What can hang from each mark:
q_986: q_225
q_980: q_681
q_434: q_329
q_225: q_329 q_986
q_681: q_976
q_329: q_190 q_387 q_434 q_624 q_976
q_190: q_329
q_624: q_329

Each row was made from one small tree. The marks that hang from a mark follow it in brackets, in the order of their numbers. Every link used is in the known rows. Write each row's tree.
Known rows:
q_434[q_329[q_190 q_387 q_624 q_976]]: [ 38   2  24  -1  29 -32  10  30   8  46   4  31 -11  -2  26  47  22 -47
  44   8 -38  15  34   4]
q_434[q_329[q_976]]: [ 35 -38  14  10  21  -7  10   7  12  10 -38 -22 -17 -33  20  38 -19  -6
  47  17 -18   8   8   8]
q_980[q_681]: [-24 -23   6  -9  50  23   5 -27  19  -3 -51 -90   3 -14 -21 -30  -3  59
 -14 -50  28 -27  34 -22]
q_190[q_329[q_387 q_624]]: [-15  25  26 -31  28   8  32 -42   6 -11   3  25 -13 -13 -13 -30   1  19
 -12 -22   8 -15  18 -31]
q_190[q_329[q_387]]: [-19  12  18 -30  14  26  -7 -51   4  -1 -18  24 -20 -22  -6 -22   1  19
 -16   4  24 -35 -11  -3]
q_190[q_329[q_387 q_624 q_976]]: [ -7  11  11 -16  21 -18  30 -17  -3   0 -23  56 -11 -23   8  -5 -17  14
  25   1  -9   4  19 -26]
q_434[q_329[q_190 q_387 q_976]]: [ 34 -14  16   1  13 -16 -28  22   8  54 -17  34 -14 -11  31  58  23 -49
  38  37 -20  -2   1  33]
q_980[q_681[q_976]]: [-42  -7   6  -2  42  23 -13 -14  29  -7 -56 -95   6 -40 -14 -27  -6  89
   2 -52  13 -12  85 -60]
q_329[q_190 q_387 q_434 q_624 q_976]: [  3   9  -5  25  -2 -30   1  47 -24  12  19  49  -5   2  22   4  18 -14
  32   3 -48  30   1  -2]
q_329[q_190 q_387 q_434 q_976]: [  2  -6 -11  25 -20 -11 -36  40 -23  18   1  49 -11 -10  28  11  18 -18
  24  27 -32  13 -38  23]
q_986[q_225[q_329[q_190 q_387 q_624]]]: [  3  22   6 -25  33  -7   1 -11  20  25  21 -13   0  57 -23   7  19 -27
 -55 -23  31 -42  27 -11]
q_329[q_190 q_387 q_624 q_976]: [  8   8   1  12  27 -28  20  19   3  28 -12  31 -13  10   7  16  27   0
  29 -11 -27  -2  24  -9]
q_190[q_329[q_434 q_624]]: [-31  28  13   7   1  -6  21  -8 -27 -40  29   1 -18 -28   2 -42 -14  30
 -10 -28 -17  21 -13 -26]
q_225[q_329[q_624 q_976]]: [ 18 -23  12   1  22   2  51 -15  18  -6 -30 -26  11   3   4   6 -30  33
  25 -34   9  18  35 -15]
q_190[q_329[q_387 q_434 q_624 q_976]]: [-11  12   7   7  -5 -19  10  13 -29 -22  19  73  -9 -26  21 -17 -26   3
  30  17 -37  37  -9 -23]
q_986[q_225[q_329[q_190 q_387 q_434]]]: [ -6  15  -7  -8 -11  14 -53  11 -12  11  34   3   4  42   1  -2  11 -37
 -60  18  26 -28 -32  18]
q_624[q_329[q_190 q_434]]: [-12  48 -30  23 -70   2 -31   8   3 -15  29 -24   0  -4 -11  -9  35   3
   5 -14 -15  13 -36  40]
q_190[q_329]: [-27  16   9  -5  13  15   0 -49  -3 -12 -26 -20 -28 -28  -7 -24  -6  45
 -20 -13  20 -30 -20  -5]
q_225[q_329[q_387 q_976] q_986]: [ -4 -42   1 -18  33   8  25 -29   8   9 -42  15  18   4 -13  19 -28  -9
 -14  41  34 -18  19 -10]
q_434[q_329[q_190 q_387]]: [ 18   1  27 -15  16  10 -27  -1  20  44   4  -1 -16  -1  12  30  41 -43
   0  10  -2 -20   1  28]
q_225[q_329]: [  6 -20  18 -16  12  45  13 -47  24  -3 -30 -59   8  -1  -8 -11 -14  35
 -21 -32  42 -24   2   6]
q_225[q_329[q_976]]: [ 19 -32   6   5   4  18   8 -27  16   3 -53 -24  10  -9  14  16 -31  31
  19  -7  28  -2  -3   7]

Write each row's tree:
[  5 -23   4 -23 -10  31 -23  -7   0 -17  22  -7   9  25 -12 -12 -20 -22
 -46  15  33 -23 -16  -2]	q_986[q_225[q_329[q_387 q_434]]]
[ 14  -2   0   2  -1  12 -26  -8  10  47 -31  33  10  17  22  32   8 -14
   9  15  19 -13 -11  30]	q_225[q_329[q_190 q_387 q_976]]
[ -3 -15  -4  -1  -4  23 -15  -9  -8 -32  13 -50  -3  15 -13 -15 -30   6
 -53  -3  33 -18 -25  -1]	q_986[q_225[q_329[q_434]]]
[ 27  -1 -21 -20 -42   2   8 -14  35  -6 -35  19  16  -9 -14  13   1   2
  57  14   0   6  10  16]	q_624[q_329[q_387 q_976]]
[ 18  17  28   4  34 -19  15   7  11  26  15 -41 -22  -1   8  21  30 -14
   3 -34 -19   4  28  -1]	q_434[q_329[q_190 q_624]]
[ 16   1 -26  -3 -73   0  -9  12  11 -28   1  38  21 -18   2  -1  -7  -7
  61  29 -24  38 -14  18]	q_624[q_329[q_387 q_434 q_976]]
[  2  20  14 -12  26  -2  18  -8  10  23  11  -5 -14  14 -16 -10  50   2
 -10 -35  -2 -22  28 -11]	q_329[q_190 q_387 q_624]
[ 18  27 -34  -1 -43 -14 -22  -2  29  26 -23  32   7   6  -4  29  30 -12
  41  17 -11  -3  -5  37]	q_624[q_329[q_190 q_387 q_976]]
[-10  15 -16  16  -9   1 -45   8 -19  -2  27 -36  -8  34   1   1   3 -12
 -61  -1  22 -28 -43  19]	q_986[q_225[q_329[q_190 q_434]]]
[  7   4 -33  19 -72  -5  -2  13   1 -38  -9  -4   9 -26   2   3 -18  17
  54   9 -26  44 -22  20]	q_624[q_329[q_434 q_976]]
[-20 -31   5 -21   5  30  11 -20  -4 -19  14  -1  21   4 -18 -18 -13 -13
 -49  31  34 -14  -5  -7]	q_225[q_329[q_387 q_434] q_986]
[ 10  31 -38  17 -79 -21 -40  26   0   7  12  49  14  -3  15  15  24 -24
  42  30 -32  28 -28  41]	q_624[q_329[q_190 q_387 q_434 q_976]]
[ -6  25   9   1   4  -6   4  23 -14   3  43  13  -8   8   0 -19  42  -9
  -5 -22 -27   7   5  -6]	q_329[q_190 q_387 q_434 q_624]
[  0   2 -27  39 -15 -19 -48  34 -29   7   6  -2  -8  24  18  26 -20 -20
 -25  21   2  -5 -45  23]	q_986[q_225[q_329[q_190 q_434 q_976]]]
[ 11 -35  -2   6 -15   9  -4  20 -19 -14 -15  35  -3 -22  18  -3 -12   2
  40  28 -21  15 -19   0]	q_329[q_387 q_434 q_976]
[ -9 -44  -4  -3   4   6   7   2 -15 -11  -8  32  24  -1   5   9 -36 -20
 -12  53  10   7  -8  -6]	q_225[q_329[q_387 q_434 q_976] q_986]
[ -1  -5   5  -3  11   1  22   1  -2 -38  34 -51   1  25 -20 -25 -27   5
 -44 -29  16   1   9 -26]	q_986[q_225[q_329[q_434 q_624]]]
[-35  15   1  19  22 -13  24   5 -23  -3  46 -29   6  22 -16 -12   4  -5
 -59 -17   3   2   5 -15]	q_225[q_329[q_190 q_434 q_624] q_986]
[-24 -16  12  -1  30   4  58 -13 -13 -36  28 -44  17   7 -25 -27 -25  12
 -44 -17  15   9  21 -34]	q_225[q_329[q_434 q_624] q_986]
[  9  -7  11 -27  10  13  18   3   1 -26  45 -13  13  34 -23 -23 -19 -18
 -44  -8  18  -3  15 -27]	q_986[q_225[q_329[q_387 q_434 q_624]]]
[-14 -30  -6  18  28 -21  53   8 -22 -29   8 -13  13   0  -3   0 -45  10
  -6   6  -2  30  18 -34]	q_225[q_329[q_434 q_624 q_976] q_986]
[ -5  48 -19  -4 -73   6 -40   8  11   1  35  18  14   5 -10  -9  46 -20
   8   6 -13   8 -26  40]	q_624[q_329[q_190 q_387 q_434]]
[ -2  12 -11  50  -4 -37   9  46 -33  -2  14   8 -21  -7  18   4  12  13
  26 -16 -49  31 -10  -6]	q_329[q_190 q_434 q_624 q_976]
